Each row comes from the steps of one walk. Every step used is in the known rows, and no mark comes twice. Write the walk behind each row, first mark first.
Known rows
tuval/naber/puzig: [ 0.29  1.69  1.81 -1.98 -2.06 -2.80  0.01  1.44  1.20  2.06 -0.67  1.11
  0.23  2.24  2.12 -0.30 -1.04  1.54 -0.68 -1.13  0.47 -0.03  2.61  1.61
  0.11 -1.21  1.68]
naber/puzig/gulu: [-2.92  0.57  2.53 -1.83 -1.40 -2.34 -0.96 -0.05  0.13  2.07 -2.21 -0.98
  1.20  1.59  0.04  0.11  0.62  0.47  2.26  0.79  1.25  1.15  3.89  2.27
 -1.33 -1.00  1.35]
ladizom/puzig/naber: [-0.37  1.13  2.74 -1.93  1.56  0.21 -1.03 -0.76  1.66 -0.13 -1.44  0.01
 -0.79  0.34 -2.20  1.36 -1.79 -2.01  2.84  0.41  1.17  3.62 -0.75 -0.50
  2.39 -1.91  0.06]
kidem/reli: [ 0.35 -1.12 -1.84  1.29 -1.00 -0.71 -0.51 -0.43  0.00  0.55  0.18 -1.24
 -0.47 -2.75 -0.28 -0.27 -2.15  0.14  1.04  0.65 -0.03 -2.64  0.23 -0.62
 -2.11  1.55  0.36]
givar/gulu/tuval/toteka: [ 5.54  0.89  3.59  0.28 -4.23 -0.91  5.66  4.07 -0.50  2.15  2.73  2.44
 -0.51 -0.23  1.25 -4.35  0.85  0.58 -1.68  0.32  1.72 -0.25  2.61  2.66
  1.25 -1.86  2.86]
puzig/naber/tuval: [-0.24  1.76  2.90 -2.09 -1.01 -1.22 -0.50  1.26  0.32  0.63 -1.09  0.69
  0.31  2.30 -1.43 -0.96 -0.33  0.00  3.08  1.12  1.68  1.71  0.09 -0.65
 -0.04 -0.91  1.30]
toteka/puzig/ladizom: [ 0.01  0.87  1.01 -0.04 -0.20 -0.87 -1.61 -0.07  2.91  0.25 -1.65  2.26
  0.95  1.58  0.39 -0.33  2.03 -2.08  2.39 -3.31  0.52  3.76  2.65 -0.57
  2.67  0.02 -2.59]
pakon/tuval/naber: [ 1.88  0.33  1.52  0.04  0.02 -1.68  2.74  1.87  0.29  1.63  2.32 -0.93
  0.05  1.56  1.15 -0.72  1.83 -1.15 -0.41  1.81  1.50 -0.37 -0.93  1.17
  1.87 -0.16 -0.48]
givar/tuval/naber/puzig/gulu: [ 0.48  2.39  5.07 -2.16 -3.59 -3.88  2.10  2.19 -0.09  4.46  1.12 -0.81
  0.81  2.51  0.66 -1.40  0.81 -0.83  1.41  1.16  2.91  1.05  3.69  3.93
  0.34 -1.98  3.00]
pakon/puzig/naber: [-1.42  1.21  1.12 -1.53  2.95 -0.42 -0.75  0.57  1.71 -0.90 -0.52  0.00
  0.72  2.72  0.02 -0.19  2.34 -0.75  0.52  0.31  0.17  2.08  0.57 -0.17
  0.77  1.58 -0.37]
tuval/naber: [ 2.06  0.85  1.20 -0.68 -0.87 -0.62  1.04  1.02  0.81  0.88  1.41  0.78
  0.41  0.30 -0.05 -0.91 -0.48  0.03 -0.24 -0.66 -0.43  0.31  0.03  0.35
  0.76 -0.17  0.79]
gulu/puzig: [-1.42  0.31  0.43 -0.41 -0.47 -1.13  0.37  1.61  2.22  0.17 -0.43 -0.23
 -0.63 -0.74  0.69  0.27  0.72  1.70 -1.54  0.11 -0.81  0.42  2.27  0.54
  1.58 -0.47  1.23]
toteka/puzig: [-0.36  0.43  0.54  0.77 -0.89 -0.66 -1.24  2.45  1.25  0.70  0.32  0.72
  0.81  0.61  0.14 -0.48  0.79 -1.12  1.35 -2.11 -0.63  2.48  1.62  0.44
  1.66 -0.76 -1.73]
tuval/givar/gulu/puzig: [ 3.04  1.32  3.85 -0.31 -3.76 -2.49  3.93  3.93  1.39  3.69  0.36  0.00
  1.19 -1.23  1.07 -1.29  2.15  2.11 -1.94  0.20  0.21  0.58  2.71  1.54
  1.11 -1.29  5.70]
ladizom/puzig: [-0.49  0.74  0.96 -0.30  0.96 -0.22 -0.76  0.06  0.98 -0.56 -1.17 -0.36
 -0.81 -0.20 -1.23  1.17 -1.37 -0.90  0.31  0.38  0.91  1.80 -0.50  0.43
  2.56 -2.58 -1.19]
tuval/toteka/puzig: [ 1.98  0.54 -0.08  1.01 -1.32 -0.88  0.24  3.29  1.48  0.47  1.64  3.84
  0.74  1.24  1.18 -2.88  0.84  0.05  1.65 -2.45 -1.88  2.15  3.72  2.26
  2.31 -2.00 -1.31]
gulu/tuval/givar/puzig/kidem: [ 1.37  4.62  3.47 -1.38 -0.71 -6.70  3.76  4.05 -0.56  4.39  1.22  2.12
  1.40 -2.78  1.78  3.06  1.98  0.52 -0.98 -2.06  1.75  1.38  1.90  0.35
  4.06  0.51  4.27]
givar/gulu/puzig/kidem/reli: [ 1.06  0.82  0.71  1.07 -0.99 -3.33  1.09  1.89  1.32  3.17 -1.59 -2.38
 -0.19 -4.72  1.42  2.37 -0.21 -0.27 -0.45 -1.30 -0.10 -1.28  2.04 -0.67
 -0.01  4.52  4.77]
tuval/givar/gulu/puzig/naber: [ 3.14  1.68  5.33 -1.96 -3.15 -2.17  3.61  3.19  1.96  4.07  0.12  0.54
  1.35 -0.80 -0.11 -1.44  1.63  1.05  0.73  0.10  0.50  2.49  2.51  0.58
  0.91 -0.60  6.90]
tuval/givar/gulu/puzig/kidem: [ 2.55  3.22  4.04 -0.58 -1.81 -4.52  3.33  3.55  0.11  4.46 -0.91  0.44
  1.81 -2.50  2.05  2.00  2.52  0.70 -0.87 -2.26 -0.36  1.25  2.06  0.45
  2.19  1.82  6.47]
ladizom/puzig/givar/tuval/naber: [ 2.01  3.59  4.86 -1.98 -0.78 -3.13  2.17  2.29 -0.88  4.72  1.93 -0.74
 -1.46 -0.03 -1.69 -0.93 -0.52 -3.58  1.89  1.71  3.13  2.06  1.40  3.59
  2.62 -3.56  2.11]
gulu/tuval: [ 0.47  0.65  2.18 -0.52 -1.62 -0.91  2.09  2.05 -0.85  0.42  1.17  0.36
 -0.64 -1.02 -0.09 -0.59  0.24 -0.29 -1.31  0.93  1.79 -0.23  0.64  0.63
  0.92 -1.10 -0.04]
pakon/tuval: [-0.26 -0.49  0.22  0.73  0.65 -1.06  1.96  0.91 -0.29  0.93  1.12 -1.80
 -0.27  1.28  1.08  0.36  2.21 -1.22 -0.12  2.51  2.04 -0.92 -1.12  0.82
  0.89  0.11 -1.10]
gulu/tuval/naber/puzig: [ 0.56  2.43  4.01 -2.75 -3.68 -3.61  2.30  3.55  0.36  2.63  0.58  1.47
 -0.41  1.32  2.26 -0.99 -0.59  1.11 -1.83 -0.12  2.11 -0.18  3.21  2.16
  1.16 -2.28  1.64]
naber/puzig: [-1.70  0.60  0.57 -1.28 -1.43 -2.18 -0.81  0.57  0.58  1.36 -2.15  0.21
 -0.14  1.98  1.94  0.67 -0.70  1.37 -0.25 -0.48  0.99 -0.39  2.53  1.37
 -0.49 -0.91  0.90]
givar/gulu: [ 2.74 -0.13  1.97  0.46 -1.95  0.34  2.19  1.30  0.28  1.66  0.04 -0.94
  0.26  0.24  0.13 -1.14  0.65 -0.63 -0.78 -0.05  1.36  0.25  0.06  0.39
 -0.60  0.18  2.44]

Write each row's walk
[ 1.52  2.75  2.86 -1.81 -3.69 -3.66  1.94  2.61  0.40  3.56  1.15  0.29
 -0.60  2.65  2.75 -1.02 -0.52  0.04 -1.22 -0.11  2.41 -0.11  2.12  2.98
  1.16 -1.82  2.51] | givar/tuval/naber/puzig
[-0.18  1.51  4.17 -2.12 -3.55 -3.57  2.64  2.77 -0.58  2.46  0.29  2.56
  0.61  1.27  1.28 -2.79  0.95  1.50  1.27  1.11  1.76  0.64  6.56  4.59
  0.41 -3.18  1.91] | naber/puzig/gulu/tuval/toteka
[-0.62  2.62  2.37 -2.06 -0.67 -3.41 -0.01  2.71  3.11  2.17 -0.54  0.57
  0.17  2.41 -0.75 -0.21  0.51  1.46  1.66  0.46  2.35  2.81  1.39 -0.62
  2.00 -1.20  2.75] | givar/puzig/naber/tuval
[ 1.45  3.38  1.64 -0.08 -1.72 -7.29  3.24  3.81 -0.65  5.09  1.25  0.90
  0.95 -5.49  1.49  2.94 -0.18  0.75 -0.20 -1.30  1.41 -1.29  2.04 -0.16
  1.89  2.14  4.78] | gulu/tuval/givar/puzig/kidem/reli
[ 3.60  1.77  4.38 -0.99 -3.24 -3.01  3.26  1.58  2.99  3.28 -1.53  1.67
  1.58 -0.28  1.21 -1.22  3.29  1.13 -0.73 -0.91  1.20  1.82  3.81  0.43
  2.14 -0.38  4.82] | tuval/givar/gulu/puzig/ladizom
[-2.14  1.12  3.91 -1.01  0.67 -2.09  1.49  2.83 -0.57 -0.09  0.83 -1.27
  1.55  0.79 -0.75 -1.11  4.44 -0.86 -0.75  2.44  2.08  1.48  3.01  2.10
  1.17 -0.47 -1.20] | pakon/puzig/gulu/tuval
[-1.65  2.39  2.49 -1.69  1.27 -2.20 -1.24  2.49  1.39 -0.72 -1.32  0.13
  1.17  4.36 -0.42 -0.95  2.79  0.34  0.90  1.23  1.65  2.15  1.08  0.00
  0.81 -0.16 -0.16] | pakon/puzig/naber/tuval
[-2.39  0.43  1.70 -0.37  2.36 -1.39 -0.60  0.62  0.51 -0.55 -0.54 -1.60
  2.14  1.82 -0.93 -0.33  4.10 -0.72  0.48  1.26  0.27  1.72  2.33  1.39
  0.20  0.49 -1.02] | pakon/puzig/gulu
[ 0.84  3.05  2.21 -2.02 -2.80 -4.59  2.79  2.62 -1.64  5.51  1.02  2.20
 -1.29  2.54  2.40 -2.81  0.46 -0.16  1.77  1.01  2.17 -0.74  6.34  6.20
 -0.44 -2.84  3.93] | naber/puzig/givar/tuval/toteka
[ 0.95  3.09  4.20 -2.23 -2.07 -4.01  3.27  3.94  0.40  5.49  2.62 -0.85
 -1.35 -0.58  0.00 -1.71  1.51 -1.15  0.00  1.50  1.35  0.89  4.10  3.53
  1.76 -1.55  4.50] | gulu/puzig/givar/tuval/naber
[ 0.51  1.42  2.52 -1.89 -0.76 -4.11  1.51 -0.28  2.37  2.52 -1.77  0.88
  0.24  4.60  3.24  0.11  2.29 -0.79  0.40  0.34  3.40  0.50  2.74  1.39
  2.35 -0.14 -0.37] | pakon/tuval/naber/puzig/ladizom
[ 2.36  1.70  5.66 -1.31 -2.95 -1.95  4.38  3.45 -2.45  5.15  0.98 -1.30
 -0.57 -1.41 -1.29 -1.93  1.50 -2.26  0.48  1.87  3.77  0.27  2.68  2.15
 -1.15 -0.88  4.15] | puzig/givar/gulu/tuval
[ 3.17  2.21  2.38 -0.49 -2.13 -1.26  1.86  3.65  1.20  2.45  3.36  3.44
 -0.15  2.17  0.72 -3.72  0.87 -2.29  3.67 -1.36  0.32  3.62  2.88  3.01
  3.04 -1.90  0.84] | givar/tuval/toteka/puzig/naber
[ 0.39  1.76  3.19  0.20 -3.03 -2.97 -0.15  4.74  0.52  1.42  0.72  2.84
  2.59  2.64 -1.14 -4.45  2.45  0.38  4.74 -0.29 -0.06  3.62  5.44  3.50
  1.79 -3.85 -0.74] | naber/tuval/toteka/puzig/gulu
[ 2.01  0.84  3.47 -0.83 -1.40 -1.02  2.28  1.38 -1.38  4.68  0.01 -1.59
 -0.01 -0.42 -1.23 -1.40  1.24 -1.91  1.74  1.01  2.04  0.37  2.19  1.64
 -2.15  0.12  4.09] | puzig/givar/gulu
[ 3.39  2.91  4.66  0.03 -4.41 -3.80  2.11  6.41 -0.43  5.45  0.75  2.47
  1.21  2.52 -0.28 -5.22  2.31 -0.80  3.87 -0.46  1.45  2.58  6.11  4.26
  0.51 -3.34  3.02] | naber/tuval/toteka/puzig/givar/gulu
[-1.33  1.75  2.47 -1.44  1.63 -1.70 -0.64  0.07 -0.92  2.26 -1.59 -0.93
 -0.92 -0.78 -2.31  0.89 -0.65 -2.26  2.68  1.43  1.79  1.99  1.80  1.84
  1.03 -2.66  0.49] | ladizom/puzig/givar
[ 2.56  1.64  3.61 -1.39 -2.33 -1.57  3.09  3.03 -0.26  1.31  2.59  1.22
 -0.40 -0.78  0.08 -1.62 -0.09 -0.19 -1.36  0.28  1.29  0.17  0.61  0.98
  1.75 -1.31  0.64] | gulu/tuval/naber
[-0.36  1.72  0.43 -0.18 -0.29 -6.20  0.85  1.38 -0.25  4.21 -0.70 -1.70
  0.08 -0.49  3.76  3.24 -0.75 -1.23  1.19 -0.27  1.81 -2.72  1.34  0.95
  0.13  3.50  1.80] | pakon/tuval/naber/puzig/kidem/reli
[ 2.03  1.29  1.45 -0.67 -0.65 -0.37 -0.03  2.49  2.11  1.02  1.37  4.33
  0.97  1.76  0.04 -2.92  0.16 -0.91  4.13 -2.46 -1.61  3.83  3.56  1.60
  2.09 -1.48 -0.02] | tuval/toteka/puzig/naber
[ 3.62  2.17  6.06 -2.11 -5.70 -3.48  4.42  4.53  0.60  4.31  0.54  0.33
 -0.11  1.49  2.22 -1.97 -0.13  0.77 -2.52 -0.43  3.53  0.01  3.18  2.56
  0.66 -1.92  4.01] | givar/gulu/tuval/naber/puzig
[ 1.29  2.62  3.58 -0.91 -2.44 -3.19  2.55  5.38 -1.32  4.02  2.57  3.60
 -0.06 -0.43 -0.08 -3.83  1.65 -1.76  2.91 -0.52  0.64  2.09  6.40  4.39
  1.74 -3.17  0.40] | gulu/tuval/toteka/puzig/givar
[ 1.51  1.43 -1.82  2.02 -0.24 -3.31 -0.96  2.34  0.19  1.81  0.52  3.04
  0.95 -2.76  1.87  0.37 -1.13 -1.27  3.85 -4.22 -2.54  0.30  3.44  0.82
  1.24  2.65 -0.20] | tuval/toteka/puzig/kidem/reli
[ 1.87  3.20  4.74 -2.94 -2.20 -4.32  4.14  3.96  1.31  4.25  2.12  1.96
  0.90 -0.94 -0.13 -0.37  1.09  1.11  0.44  0.27  2.46  2.49  2.10  0.55
  2.75 -1.80  4.65] | gulu/tuval/givar/puzig/naber
[ 3.23  2.50  4.65 -0.99 -1.31 -3.32  5.20  5.52 -1.07  3.62  2.18  1.50
  0.00  1.26  0.92 -4.47  4.59 -0.71 -1.27  1.52  2.41  0.29  5.62  4.78
  0.44 -1.39  2.92] | pakon/puzig/givar/gulu/tuval/toteka
[ 1.98  3.06  3.31 -2.49 -2.93 -3.80  1.74  0.00  2.07  2.95 -0.65  1.96
 -0.60  3.74  2.96 -0.93  0.69 -0.90 -0.13 -1.22  3.58  1.07  3.39  2.16
  2.16 -0.98  1.69] | givar/tuval/naber/puzig/ladizom
[ 3.87  3.43  7.37 -2.02 -3.64 -3.26  2.26  3.92  0.34  3.58 -1.40  0.38
  1.60  1.60 -2.09 -1.53 -0.01 -0.37  3.08  1.44  3.47  3.74  0.11  0.80
  2.05 -4.32  4.56] | ladizom/puzig/naber/tuval/givar/gulu
[-1.13  1.19  5.36 -1.58 -0.78 -1.48  1.35  1.64 -0.49  0.78 -0.18 -0.98
  0.00 -1.51 -3.11  0.18  0.29 -2.19  1.59  2.54  3.12  3.16  1.73  1.94
  2.79 -3.76 -0.65] | ladizom/puzig/gulu/tuval
